Each row was made from one small tree. The marks that hang from a mark follow it in brackets, in alphabetical order. Every link used is in the known rows. Write each row's tree.
Known rows:
venuk(kizu): [-16 -20   1  -3   8   7  -3  -1  16   7  -1   7   3   9   1   7  -2 -16
  -9 -12   5   6  -7   5  -2]
lasimur(fimiku(nako(biruki venuk(kizu) zanur))): [  2 -11  -8 -12   5  -5 -23  -6   8   2   0   2   0  -5  -1   1   8 -10
 -14  11   1   1 -11  13   2]
zanur(pamug(bimi)): [-12 -15   2   5  -3  -4  -5   1  11   0   6   2   3   2  14   5  -9  -7
  -3  13  -4 -16  -6   4  12]
samas(fimiku(lasimur nako(venuk))): [-13 -22   8 -14   4  -4 -10   1  10   9   3   7   7   8  12   6   0   4
  -2   2   0 -14  -3   2 -12]
foti(fimiku(lasimur nako(venuk(guma kizu)))): [ -3 -20  -4  -1   0  -2  -2  10  15  11  -3  11   3   2   0   6   4  -3
 -13  -2  13  -9  -3  -3 -11]
nadu(venuk(guma(sodorez) kizu(fimiku))): [  0  -5  -7   1   3   5  15   4  18  10 -12  -8   7  11   5   3  -8 -24
  -7 -19  13   0 -16   5   2]
zanur(pamug(bimi sodorez)): [ -7  -7   3   5  -3  -6   1   2  17   3   8   9   4   3  14   4 -13 -10
  -1  17  -1 -17 -10   9  15]
kizu(fimiku(nako(zanur))): [  1 -11  -5  -4   0   1  -2   6  15  11  -7   0   3   0   8   5  11  -6
   3  -4   3  -5   0   6  -2]
lasimur(fimiku(nako)): [-20 -13  -7 -17   6   4 -13  -2  16   6  -5  11  -2   0  -2   8   6   0
   0   2  -3  -5 -10   7   7]
bimi(pamug(sodorez)): [-24  -8  -2   3  10  -1  -9  -8  24   9  -4  31   0  -6  16   3  -7 -10
  14  -4  -3  -5  -4  19  16]
lasimur(fimiku(nako(biruki zanur))): [ -8 -11  -6 -15   3  -2 -20  -3  10   2   1   8  -4  -9   2   4   9  -3
  -5   9  -2  -4 -10  14   7]
lasimur(fimiku(nako(biruki venuk zanur(pamug(sodorez))))): [  7  -5  -9 -10   3  -9 -22  -8   9   3   3   3   3  -8   4   1   6  -7
  -9  19   0  -5 -14  15   9]
foti(fimiku(lasimur nako(biruki venuk zanur(pamug(sodorez))))): [ 16 -16  -5   3  -6 -15 -14   4  11   7   8  11   4 -10  12   3   7   1
 -11  18  13 -17  -6  10  -7]
nako(fimiku(lasimur) zanur): [  5 -11   6   4 -10  -1 -17  -5  22  -3   7  14   2 -25   9   3  16   0
 -14   6  17  -9  -7  16  -1]
fimiku(lasimur nako(zanur)): [ -5 -25  11 -17  -8  -6 -19   4  13  11  10   3  10  -4  -1  10  10  19
  -1   8   8 -15   4  -2  -7]
lasimur(fimiku(nako(venuk))): [-11 -11  -8 -16   6   0 -18  -5  15   6  -6   6   3   1  -2   4   7  -2
  -5   7  -2  -2 -12   7   5]
foti(fimiku(nako(zanur))): [ -3 -12  -3  -1  -2   0  -4   4  23  10  -5  20  -7  -3   6   7  12   7
  -4   0  11 -12  -5   8  -9]
venuk(guma(sodorez(pamug)) kizu(fimiku(lasimur nako))): [ -9 -12   5  -8  -1  13  22  20   9  10 -10 -12  -4  12  -9   6  -7 -30
  -8 -20   7   5   3  -7   5]
nako(biruki venuk(guma(sodorez) kizu(fimiku zanur))): [  8   3 -12   6   3  -4  -5   7 -10   0  -4 -17   7   2   8  -8  -1 -37
 -12   1   8  16 -16  10  -7]
venuk(guma(sodorez) kizu(zanur(pamug))): [-13   4   0  -1   6  11  20  12  -1   5  -7 -13  -5  13  -6   8  -6 -26
  -4 -15   5   1  -9  -3  -2]
nadu(venuk(guma kizu(zanur))): [ -8   2  -6  -1   9   6  15   3  12  11  -8  -3   6   7   2   7  -3 -21
  -9 -22  11   0 -15   5   2]
nadu(venuk(guma(sodorez(pamug)) kizu(zanur))): [ -6   5  -1  -5   2   7  16   5  12  10 -10  -7   2   9   4   8  -4 -20
  -4 -19  11  -3 -15   6   7]
sodorez(pamug(bimi)): [-23  -9  15  -8  -8   8   0   7  21   3   0  15 -10  -2   9   6  -1 -12
  -3   0  -3  -4   0   9  26]
pamug(bimi sodorez): [-18  -1  10  -3  -4  -4   5   9  28   3   4  27  -1   5   5  -2 -11 -10
  -2  11   4  -7 -11  12   8]
nako(fimiku venuk(guma) zanur): [ 16   8  -1  11  -7   1 -13 -13  25  -4  -5   3   6 -19   3  -9  14 -16
 -27   3  22   9 -17  15  -4]
kizu(fimiku(nako(venuk)) zanur(pamug(bimi sodorez))): [  8  13  -8   1   5 -10  13  19  -6  10  -4 -12   4   4  11   7   5 -18
   7   9  -4 -19  -1   4   1]
venuk(guma kizu(fimiku zanur)): [-14   3  -8   5  15  14  28  18   1   9 -13  -6  -6   9  -7   6   1 -42
 -10 -29   4  10  -3  -2  -1]

Write each row's tree:
[  9  -9  -5   7  -7  -7 -16   1  -1  -9   5  -8  11 -16   7 -10  -6 -29
 -24   7  19  16 -17  11  -8]	nako(biruki fimiku(lasimur) venuk(guma(sodorez) kizu))
[  9 -19  -4   2  -3  -8  -9   8   9   7   3   8   1  -7   3   2   7  -6
 -18   5  15  -8  -3   4 -12]	foti(fimiku(lasimur nako(biruki venuk(guma kizu) zanur)))
[ -2  -6  -8 -12   3  -3 -20  -6  10   2  -2   3   0  -7  -2  -1   8  -9
 -12  10   2   2 -13  11   5]	lasimur(fimiku(nako(biruki venuk(guma) zanur)))
[  5   2  -9   5  10   0  22   9   8  13  -5  -9  10   6   7   7  -5 -31
  -9 -18  10  -8 -12   4   8]	nadu(venuk(guma kizu(fimiku(lasimur) zanur(pamug(sodorez)))))
[ -9 -17  -4   3  -7  -7 -21   2   3  -7  13  12   5 -28  20  -1   1  -9
  -6   9  10   3 -11  18   2]	nako(biruki fimiku(lasimur))
[  0 -19   0 -11   0 -12 -14   9 -11   8  10 -17  16  -1  -1   4  -3  -6
 -10   9   5  -2  -1  -6  -8]	fimiku(lasimur nako(biruki venuk(guma kizu(zanur(pamug)))))
[  8 -25   9 -14  -5 -10 -23  -1  11  10   8  -7  17   1  -5   6   9   8
 -14  10  12  -8   2  -4 -14]	fimiku(lasimur nako(venuk(kizu) zanur))
[-18  -7   8  -6   0  17  17   8  16   6  -9  -3  -8  13  -8   4  -9 -27
  -9 -19   8  12  -7   0   8]	venuk(guma(sodorez(pamug)) kizu)
[ 19 -15  -6   1  -3 -13 -12   7   3   8   7  -9  14  -7  14   1   7 -11
  -4  13   5 -10  -2   7   0]	kizu(fimiku(lasimur nako(biruki venuk zanur(pamug(sodorez)))))
[  1 -17  -7  -1   1 -10  -9  12   2   8   2   9   2  -4   8   6   7  -3
  -8   5  10 -11  -4   4 -13]	foti(fimiku(lasimur nako(biruki venuk(kizu(zanur)))))
[ 31  12  -3  19 -11 -16 -14  -8   8 -12  10  -3   4 -29  14 -16  -1 -31
 -31  26  17   5 -19  23   6]	nako(biruki fimiku venuk(guma) zanur(pamug(bimi sodorez)))
[  1   2  -3  -2   2 -11  15  27  -9  10   3  -9   3   0  11  12   4 -13
   9   7  -4 -28   6  -1   3]	kizu(fimiku(lasimur nako) zanur(pamug(bimi sodorez)))
[ -6 -11  -5 -12   1  -6 -18  -1   7  -1   3   5  -6  -8   3   3   4  -6
  -8  15  -4  -9  -7  12  10]	lasimur(fimiku(nako(biruki zanur(pamug(bimi)))))
[  7 -22   9 -14  -9 -11 -27  -2  13  10   8  -3  18  -3  -1   5  11  16
  -8  15  11 -11   0  -2 -11]	fimiku(lasimur nako(venuk zanur))
[ -4 -18   1 -14   0 -11 -14  10  -8   8   8 -12  15  -1  -3   3  -1  -5
 -10   5   7   2  -1  -6 -11]	fimiku(lasimur nako(biruki venuk(guma kizu(zanur))))
[-13   3  -8  -1  14   9  25  21  -6  10 -11 -11  -6   7  -8   5   0 -38
  -9 -25   3  12   0  -3  -5]	venuk(guma kizu(fimiku(nako(biruki)) zanur))
[  0 -24   0  -4   5   2   1   9   9  11  -1  -3   5   6  -1   8   4 -18
 -10 -10   6  -1   4   0  -6]	venuk(kizu(fimiku(lasimur nako(zanur))))
[ -8  -3  -6  -8   5  -2   7  23  -8  13  -3  -6   4   0   8  14  15  -6
  13  -6  -1 -16   5  -1  -5]	kizu(fimiku(lasimur nako) zanur)
[ -5  -6  -3  -3   1   5  10   0  20  10  -9  -4   8  11   3   4  -9 -16
  -7 -17  14   0 -18   5   1]	nadu(venuk(guma(sodorez) kizu))
[ 10 -12   1   6 -12 -10 -27  -3   6  -9  16  10   2 -36  18  -3  12  -7
 -15  15  15  -2  -9  24   0]	nako(biruki fimiku(lasimur) zanur)
[  7  -3  -5  -3   0   3  14   4  18  12 -11 -11   7  10   2   3  -4 -19
  -9 -17  15  -2 -12   5  -2]	nadu(venuk(guma(sodorez) kizu(fimiku(nako(zanur)))))
[ -9  -4  -3   1  11   5  29  26  -7   9  -6 -16  -3   9 -10   8  -5 -37
 -12 -18   1  -3   7 -12  -1]	venuk(guma kizu(fimiku(lasimur nako) zanur(pamug(bimi))))
[ -4 -28   6 -17  -2  -8 -19   3   9  12   5  -6  19   7  -4   7   1   7
  -7   6   8  -5   0  -8 -12]	fimiku(lasimur nako(venuk(kizu)))
[  0  -8  -8 -11   6  -2 -17  -4   8   2  -3   0  -1  -4  -5   0   6 -15
 -16   7   2   5 -11  10   3]	lasimur(fimiku(nako(biruki venuk(guma kizu) zanur)))
[  6 -21  -3  -3  -3  -5  -5   9   8  11   2  -6   9  -3  10   8   9  -4
   1   3   3 -15   5   1   1]	kizu(fimiku(lasimur nako(zanur(pamug))))
[ 21  -5   3  10  -5  -2 -11  -7  18  -3   1  -3   9 -17  -5  -6  10 -25
 -37   0  25   7 -10   8  -8]	nako(fimiku(lasimur) venuk(guma kizu) zanur)
[ 32  -1   2  16  -4  -7  -5  -9  17  -3   7  -7  12 -17   1  -4   4 -29
 -36  10  23  -1 -12  10   0]	nako(fimiku(lasimur) venuk(guma kizu) zanur(pamug(sodorez)))
[  2 -13  -8  -4   6  -1   4   0  17  14  -7  -4  11   8   9   7  -2 -15
  -5 -14   9  -4 -11   7   0]	nadu(venuk(kizu(fimiku(nako))))
[ -4 -12   7 -11   7  -1  -6  -5  14   9  -3   6   0  10   8   4   3  -4
  -9  -2   2  -7  -5   8 -15]	samas(fimiku(nako(venuk(kizu) zanur)))
[ -6 -19  -6  -3   8   3   2   8   6  10  -4  -3   2   7   3   6  -2 -24
  -6 -12   2   8  -1   4  -5]	venuk(kizu(fimiku(nako(biruki))))
[ 10  -1   3  -8  -4  -6 -10  -7  18  11   0  -6  11   2  -2   1   4   2
  -9  11   9  -3  -8   2  -4]	fimiku(nako(venuk(guma) zanur(pamug(sodorez))))
[  6   2  -5   8   1  -4  -7  -2   8  -3  -4  -3   6  -8   6  -1   3 -24
 -20   4  11   2 -13  11  -7]	nako(fimiku venuk(kizu(zanur(pamug(bimi)))))
[ -7 -26   6 -17  -5  -9 -23   2  11  12   6  -2  20   3   1   6   4  15
  -2  10   7  -8  -2  -6  -9]	fimiku(lasimur nako(venuk))
[ 11 -19   6  -7 -11 -18 -23   4  -3   3  14 -14  15  -9   2  -2   0   1
 -16  23   8 -10   0  -2  -5]	fimiku(lasimur nako(biruki venuk(guma) zanur(pamug(bimi))))
[ -8   0   0  -6  -5   6   6  -1  24   9  -8   1   6   4  10   4  -5  -7
   0 -11  11  -5 -19   9  13]	nadu(venuk(guma(sodorez(pamug))))
[  5  -9  -5   1   0   0  -1   3  21  10  -9  12  -4   1  -1   3   9  -6
 -15  -3  15  -4  -6   5 -12]	foti(fimiku(nako(venuk(guma kizu) zanur)))
